Each row was made from one path, in order. Every step used is in the known rows, and no mark comes twice. Write each row's path.
In the rows, zero is written as 128.
Known rows
nefo > tisazo > godi > vepam > mavem > lare: [129 137 123 144  94  96  95 171 114 134 145 173 171 132 153 160  94 134
 116  91  78 161 128 119 149  59 167 155 165 101 141 180 110 149 113 103
 142 106 113 171 160 189  91]
funa > dakas: [148 147 157 118 133 132 125  79 129 130 130 208 142  91 118 107 127 135
 101 142 131 169 144 113 124 105 132  93 152 145 138 117 112 130 124  98
 142 137 140 168 148 121 135]
gubo > vepam > godi: [127 144 127 150 146  80  96 141 104 152 122 172 142 130 142 108 121 161
 126 124  82 144 137 141 144 126 140 101 144  88 125 122 115 171 123 126
 175 136 129 193 129 139 117]
saminol > dapaka > lare > tugomo > dakas > funa: [175 144 169 133 131 138 103  98 127 125 116 198 138 203 136  87 123 119
 115 110 145 156 126 144  82  87 169  40 159 162  53  53  97 130 116 143
 140 165 116 163 109  97 165]
vepam > mavem: [141 150 140 128 126 116 112 147 122 135 145 174 189 124 136 126 118 133
 120 132  87 150 126 133 140 109 147  90 150 129 126 132 104 143 113 151
 144 138 136 152 146 134 128]
saminol > dapaka > lare: [154 147 156 165 139 107 101 101 105 125 128 217 122 151 116 133 121 115
 149 105 129 136 117 131 142 129 147  91 137 144 105  65  83 154 149 122
 133 125 119 156 130 102 149]
tisazo > godi > vepam > mavem > lare > dapaka: [139 202 128 144 121 106  69 162 118 115 108 214 206 175 124 161 117 154
 109  94  81 143 114 107 177  77 166 114 181 104 150 162 101 130 128 133
 144 103 122 186 166 165  97]
tisazo > kirarug: [140 129 168 124 136  76 130 113 133 125 150 155 133 111 117 133 142 127
 149 167 117 140 134 123 151  97 151  73 123 130  99 114 116 133 118 122
 142 127 118 173 143 122 147]
tisazo > godi: [141 147 143 135 120  89 114 121 132 141 147 162 129 123 117 112 107 148
 114 135 111 139 149 124 156  85 142 117 192 122 124 128  91 141 133  89
 155 137 127 172 156 125 119]
mavem > vepam: [125 136 130 125 138 113 116 100 126 140 118 169 138 118 130 125 116 132
 139 165 108 147 135 132 134  59 139  63 159 109 109 117 101 128 121 113
 148 118 118 168  96 136 136]
vepam > godi > tisazo: [125 154 133 154 112  90 150 144 113 155 133 183 127 104 154 130 123 163
 141 100  81 148 140 139 165  96 137  94 152 109  92 135  93 120 115 130
 144 131 132 177 181 163 145]
dakas > funa: [146 126 156 101 113 130 124 112 138 150 124 163 101 158 116 108 101 156
 119 137 118 148 136 118 159 104 158  72 167 139 100 102 118 128 119 135
 157 136 101 173 143 132 138]
saminol > dapaka > lare > nefo > tisazo > godi: [157  93 136 174  93  89 112 136 103 160 170 225  87 151 134 148  82 156
 141  92 106 134 134 132 157 134 145 157 175 146  77  78  56 175 141  83
 122 126 130 159 147 134 130]
godi > vepam > mavem > lare: [130 169 122 139 130 120  77 145 118 115  94 170 192 151 138 151 127 119
 117  95  86 167 120 122 141  77 172 119 131 111 138 159 133 133 114 144
 142 102 117 159 123 167 105]
gubo > vepam > mavem > lare > dapaka > saminol: [134 163 113 114 157 121  87 181 117 121  86 215 218 167 133 145 117 175
  94 103  95 147 113 131 152 186 157 103 132 128 155 129 100 165  96 149
 157 123 125 201 120 118  98]
godi > vepam > mavem > lare > dapaka: [137 197 125 142 126 128  68 157 112 114 107 216 207 172 128 162 131 143
 112  93  87 152 108 111 161  92 164  90 137 115 137 148 119 128 114 160
 134 101 127 183 139 169 121]
lare > nefo > tisazo: [148  78 116 137  88 117 132 144 128 182 190 173 101 121 139 133  96 169
 121 114 104 149 151 131 142 129 129 138 145 147  70 117 103 153 102 110
 126 130 147 159 120 157 144]
gubo > vepam: [129 131 119 130 158 114 108 115 115 150 138 167 138 130 125 106 114 155
 105 139 107 144 140 137 124 139 134 107 150 121 119 110 131 172 125 115
 168 119 116 175 105 126 123]
dapaka > lare > mavem > vepam: [148 155 101 161 148 123  97 109 115 109  69 192 142 124 118 161 124  92
 176 137 138 161 100 123 151  66 172  67 147 128  97  86  66 119 128  89
 162 115  99 154 122 117 141]
lare > mavem > vepam: [147 130 102 124 144 119 109 111 128 136 100 179 124 127 125 151 117  99
 158 162 126 150 117 122 139  58 163  64 157 114 104 117  84 111 102 102
 143 113 113 160 120 148 132]
tisazo > godi > vepam > mavem > lare: [126 177 127 144 124  98  74 148 122 115  96 173 183 151 141 148 114 128
 113  98  84 157 126 118 152  56 179 145 172 101 152 176 116 139 125 117
 156 105 117 165 152 167  85]
mavem > lare > nefo > tisazo > godi: [139 108 117 161  86 100 124 164 130 163 154 174 103 123 134 151  88 165
 116  92 107 152 156 113 169 130 161 198 186 138 104 158  89 156 115  62
 141 144 135 167 148 178 123]
gubo > vepam > mavem > lare: [124 157 118 141 168 121 101 163 115 123 100 179 188 131 133 140 120 142
 102 113  90 157 120 129 131 167 176 140 145 116 153 152 136 174 112 132
 167 135 122 171 123 159 107]
saminol > dapaka: [155 119 156 130 137 105 118 104 115 152 159 207 101 152 119 117 113 124
 126 128 115 126 134 128 130 117 135  82 149 126 113  96 100 144 124 137
 115 126 127 162 132 131 139]
saminol > dapaka > lare > mavem > vepam: [160 138 117 160 159 112  97  99 101 116  85 233 109 155 122 168 116  78
 183 137 137 141  89 124 134  82 175  59 146 123 101  66  58 129 126 113
 130 105  99 152 121 119 138]
tugomo > dakas: [150 144 152 121 134 122 122 129 126 141 155 156 167 125 136  89 138 130
  89 130 117 158 144 144 103 104 135  93 151 139  82 109 109 125 116 108
 140 151 141 167 121 112 151]
mavem > vepam > godi > tisazo > kirarug: [115 140 152 145 131  50 160 127 116 130 111 185 137  88 155 158 143 141
 186 169  71 147 127 141 161  47 159  38 134  85  81 138  85 105 105 127
 139 112 110 192 159 170 149]
godi > vepam > mavem > lare > nefo > tisazo: [135 111 103 144  92 124  93 175 115 153 139 187 162 147 161 170  99 150
 118  79  76 173 128 123 138 100 162 169 126 126  96 164 125 150  92 133
 126  98 134 155 112 203 109]
nefo > tisazo > godi: [142 106 139 136  91  93 135 141 122 162 198 163 115 101 130 121  87 157
 117 127 102 143 151 126 155  86 131 126 187 124 112 130  84 154 126  74
 146 139 126 172 164 148 123]
lare > mavem > vepam > godi > tisazo: [134 146  95 150 134  95 145 141 112 143  92 199 125 109 159 164 122 131
 176 128  85 152 113 134 157  45 166  59 163  90  84 136  67  93  95 118
 139 111 114 172 170 180 137]
nefo > lare > dapaka: [150 186 150 128 149 125 106 121 121 164 124 199 141 144 106 134 123 159
 124 117 130 146 133 146 186 103 147  86 152 138 108 119  78 110 138 104
 125 145 132 189 149 143 149]
vepam > godi > tisazo > nefo > lare: [132 154 147 154 128  81 148 158 101 181  86 163 122  96 159 149 109 157
 162  75  82 158 140 168 174  74 194  64 147 102  69 176  79 122 128 106
 138 142 124 204 204 194 139]
lare > tugomo: [148 149 122 140 123 122 106 101 145 150 148 146 149 131 128 101 130 132
 121 134 130 149 160 136 106  66 139  68 149 146 101 123 116 134 108 131
 147 160 144 153 107 130 150]
tugomo > lare: [156 152 150 143 134 113 104 135 118  94 144 142 104 120 118 130 124 127
 123 121 118 147 136  97 170 103 140  97 140 145 102 101  97 117 117 103
 158 151 129 163 128 106 138]
mavem > lare > tugomo > dakas > funa: [158 161 142 120 122 150 111 123 155 131 101 150 152 178 138  91 131 129
  90 114 142 176 152 127  93  81 185  83 165 160  83 133 131 115  92 124
 152 187 124 168 110 142 153]

Write each row's path
[130 143 146 125 143 114 159 130 114 176  97 161 123  96 139 142 100 154
 140  89 106 157 144 167 156  80 186  71 152 131  69 162  91 119 136  95
 127 127 111 187 178 183 142] => godi > tisazo > nefo > lare
[128 140 124 126 158 116 105 150 110 140 132 179 192 128 140 117 112 152
 104 136  78 151 124 144 122 145 150 101 148 111 132 124 128 175 115 146
 169 120 125 169 124 136 109] => gubo > vepam > mavem
[176 150 119 139 138 121 106 149 121  90 129 151  85 128 113 153 121 102
 143 117 134 146 115  86 174  96 165  98 142 144  94  93  80 100  99  96
 148 147 122 162 156 117 136] => tugomo > lare > mavem
[130 169  97 152 158 125  86 146 130 126 100 162 211 140 137 129 124 137
 106 116 105 159 139 136  92 125 182 109 143 124 142 162 143 172  96 143
 167 157 131 159 101 160 120] => gubo > vepam > mavem > lare > tugomo
[122 132 133 153 119  79 147 146 102 154  88 179 143  97 162 151 110 151
 169 124  59 147 133 146 143  46 182   5 158  80  71 164  83 131 116 130
 152 112 112 200 165 186 141] => mavem > vepam > godi > tisazo > nefo
[136 148 135 130 117  92  83  99 125 142 134 159 130 150 132 110 109 144
 114 121 103 138 145 122 150  29 134 112 172 102 117 128 108 132 140  99
 153  89 115 168 130 137  97] => tisazo > godi > vepam
[161 106 136 153  87  94 115 171 123 129 185 157  71 122 136 144  84 168
 116 105  97 146 152  97 183 109 140 163 180 147  72 114  67 135 110  64
 151 153 142 162 147 140 117] => tugomo > lare > nefo > tisazo > godi
[139  89 114 139  76  97  95 136 122 176 175 175 103 146 152 128  84 175
 114 105  88 145 157 128 146  58 127 161 171 115  77 129  98 146 116  86
 136  88 132 168 122 168 102] => lare > nefo > tisazo > godi > vepam
[176 138 126 162 149 114  98 113 102 121 110 225 107 161 110 157 122  88
 165 102 141 134  97 122 149 122 172  91 140 144 100  60  71 140 130 117
 126 121 111 148 155 110 146] => saminol > dapaka > lare > mavem
[125 123 124 154 142  82 141 157  93 166 108 177 142 110 164 131 103 179
 138  97  59 144 135 147 134 122 172  55 151  84  81 153 117 175 119 130
 167 115 119 212 179 175 124] => gubo > vepam > godi > tisazo > nefo
[135 161 132 126 118  95  79 135 119 128 132 169 188 148 146 120 106 140
 111 120  73 143 129 132 145  37 149 110 175 100 131 146 106 137 124 128
 154  90 119 164 149 145  87] => tisazo > godi > vepam > mavem
[153 163 106 162 139  90 132 161 102  93  85 179  90 108 155 181 123 122
 181 116  89 154 105 105 181  47 171  62 152 101  75 121  56  72  88 107
 150 129 113 173 170 166 136] => tugomo > lare > mavem > vepam > godi > tisazo
[133 121 142 128 122 115 162 132 119 158 133 165 134  98 137 136 101 155
 131 103  96 145 143 139 136  97 169  45 157 128  70 146 107 139 121 120
 137 115 117 181 176 163 147] => godi > tisazo > nefo
[155 151 120 151 136  91 143 173 101 172  69 173 110 106 152 170 108 133
 180  72  96 158 119 155 177  67 215  67 147 103  67 174  63 110 110  99
 133 135 119 196 227 204 134] => vepam > godi > tisazo > nefo > lare > mavem
[139 140 125 171 116 122  95 125 123 138 100 184 134 137 125 134 120 145
 134  94 126 156 134 129 157 138 144 131 140 166  73  76  90 151 139 106
 158 135 131 155 112 106 144] => dapaka > lare > nefo
[140 100 112 154  95 120 128 159 131 168 153 178 106 123 134 156 105 155
 122  89 116 162 152 115 154 148 151 173 140 151  91 146 110 152 103  94
 129 145 137 163 122 179 141] => mavem > lare > nefo > tisazo
[118 153 141 147 138  76 145 141 100 176  54 171 131  94 165 158 107 148
 179 107  70 161 136 171 161  34 197  33 152  81  69 181  68 113 128 101
 143 127 108 206 166 203 132] => mavem > vepam > godi > tisazo > nefo > lare
[143 172 123 174 123 122  86 101 132 127 115 160 169 131 122 113 133 122
 141 114 143 158 142 135 118  74 154  72 137 159  93  93  97 143 132 118
 165 157 131 151 108  98 159] => dapaka > lare > tugomo
[136 168 132 147 136 119 108 163 128 115 108 174 190 127 131 150 124 124
 117 105  99 164 123 120 147 130 174 125 147 131 142 157 119 144 107 135
 145 148 128 155 148 159 124] => vepam > mavem > lare
[135 108 131 124  89  91 104 124 115 162 182 159 117 129 142 121  87 147
 119 117  98 148 146 126 145  29 125 127 171 106 106 132 101 143 126  83
 141  87 114 176 143 161 103] => nefo > tisazo > godi > vepam
[158 160 160  96 141 143 113 106 150 166 101 139 141 169 143  74 118 139
  99 122 149 178 155 169 104  50 177  71 165 155  60 125 105  97 105 113
 141 186 123 173 110 140 151] => nefo > lare > tugomo > dakas > funa
[141 134 111 121 163 119 150 127 114 166  52 175 112 102 144 179  96 121
 176 120 118 165 115 160 152  36 212  37 160 110  58 163  62  94 107  80
 122 108  94 182 168 199 135] => godi > tisazo > nefo > lare > mavem > vepam
[146 123 103 150 124  88 142 156 104 152  74 187 127 105 157 177 109 126
 187 119  73 149 114 134 148  42 204   6 158  77  65 160  70 115  97 123
 146 109 112 192 193 194 135] => lare > mavem > vepam > godi > tisazo > nefo
[144 168 131 122 123 122 101 152 132 130  97 201 161 162 112 140 122 159
 117  98 131 141 134 112 179 145 141  93 130 150 137 120  81 126 106 117
 136 138 128 200 131 108 130] => mavem > lare > dapaka > saminol
[157 122 139 170 126 111  96 109 111 139 119 229 105 170 122 140 115 139
 144  96 122 138 127 130 144 154 147 122 141 158  74  62  82 159 138 125
 127 122 130 150 112 110 149] => saminol > dapaka > lare > nefo
[125 100  94 150 130 121 114 195 106 161 140 192 164 129 157 161  94 172
 101  96  77 164 132 130 129 192 167 181 140 130 109 155 129 187  90 120
 149 130 135 162 115 191 113] => gubo > vepam > mavem > lare > nefo > tisazo
[147 141 156 127 143 104 115 131 121 170  94 142 126 116 124 129 102 132
 145 109 116 156 144 153 152  84 190  66 143 125  90 157  92 140 138  95
 137 145 123 188 153 152 135] => tisazo > nefo > lare
[158  75 164 161 107  68 129 132 104 139 173 226  91 136 129 169 117 134
 174 130 115 138 118 130 144 147 154 117 110 156  53  63  79 166 118 116
 111 120 124 161 131 129 158] => saminol > dapaka > lare > nefo > tisazo > kirarug
[160 154 138 171 131 110  90  87 120 128 134 200 137 164 120 118 125 111
 149 109 143 138 135 134 105  88 149  62 136 153  96  75  87 151 132 135
 135 152 131 150 109 102 159] => saminol > dapaka > lare > tugomo
[163 145 121 186 143  78  87 125  87 116  70 237 113 159 137 170 124  85
 205 124 105 140  86 126 157  69 180  48 145  93 103  79  49 133 122 125
 140 117 111 170 144 132 139] => saminol > dapaka > lare > mavem > vepam > godi
[131 108 106 154  82  98  92 147 124 163 141 176 103 150 146 148  91 161
 113  82  99 157 153 112 157  77 151 195 166 121  97 157 106 147 118  72
 134 100 126 170 120 189 101] => mavem > lare > nefo > tisazo > godi > vepam
[136 174 112 141 168 134  94 158 125 125 109 160 246 142 155 106 136 127
  75 112 105 176 138 152  53 124 180 109 145 132 116 156 142 160  87 136
 164 176 144 165  90 146 123] => gubo > vepam > mavem > lare > tugomo > dakas
[138 121 132 126  89  94 100 155 112 146 185 170 171 127 157 134  84 151
 115 118  61 151 133 135 142  36 140 119 168  98 121 149  97 151 113 116
 141  93 120 168 158 171  91] => nefo > tisazo > godi > vepam > mavem
[138 101 117 132  79  96  95 167 118 169 174 185 159 147 163 143  77 170
 110 103  60 149 140 136 144  63 142 153 172 111  88 146  95 153 108 118
 135  90 135 159 138 182  89] => lare > nefo > tisazo > godi > vepam > mavem
[133 186 118 144 164 133  93 174 102 123 105 221 207 160 120 156 125 163
  94 110  91 150 108 121 156 179 166 104 155 122 153 137 123 169 114 146
 157 130 125 190 141 154 123] => gubo > vepam > mavem > lare > dapaka
[142 103 120 171  89 120 113 143 112 154 156 187 121 118 135 147 105 156
 138  90 114 162 133 133 151 137 138 143 134 163  61  86  84 161 132  93
 147 129 128 153 122 127 151] => dapaka > lare > nefo > tisazo
[139 116 117 161  90  98 119 198 127 151 153 190 156 124 148 165  87 163
 114  90  77 158 140 119 163 138 174 192 185 132 115 173  89 165 102  94
 137 149 144 158 167 189 110] => vepam > mavem > lare > nefo > tisazo > godi
[137 140 119 155 122 122 105 140 141 145 100 177 118 143 124 145 124 147
 119  97 121 156 149 113 157 149 162 161 147 150 101 141 116 139 114 105
 136 143 139 160 112 157 139] => mavem > lare > nefo
[167 142 169 101 133 140 112 124 145 169  87 130 149 170 146  83 107 138
 110 117 135 178 154 170  88  45 215  18 161 148  39 146 107 118 110 113
 143 183 123 192 133 150 147] => tisazo > nefo > lare > tugomo > dakas > funa
[164 162 116 165 141  84  90 158 104  84  85 166  98 131 140 173 130 100
 181 138  96 152 105  94 180  47 174  58 144  96  98 117  55  93  93 107
 165 148 123 175 144 138 124] => tugomo > lare > mavem > vepam > godi
[149 144 109 151 130  82  99 139 112 135  87 181 126 132 140 156 125 107
 182 147  94 146 112 125 154  48 171  53 156  84 105 128  71 114  99 117
 155 127 125 178 146 158 130] => lare > mavem > vepam > godi
[147 167 144  98 140 116 105 133 127 164  98 195 154 155 123 125 117 165
 125 111 131 147 136 159 187 111 133  83 131 150 114 105  55 107 120 102
 125 134 131 201 129 104 126] => nefo > lare > dapaka > saminol
[114 155 124 155 123  85 147 128 111 146 106 189 134 100 159 140 123 156
 160 130  70 153 135 143 154  52 143  60 162  87  89 143  83 110 113 126
 148 119 117 181 148 174 144] => mavem > vepam > godi > tisazo
[133 148 129 117 123 116  83 130 113 132 130 173 190 143 146 129 120 129
 116 115  81 152 125 135 128  55 146  88 134 112 117 131 125 133 113 158
 141  89 124 158 122 149 111] => godi > vepam > mavem
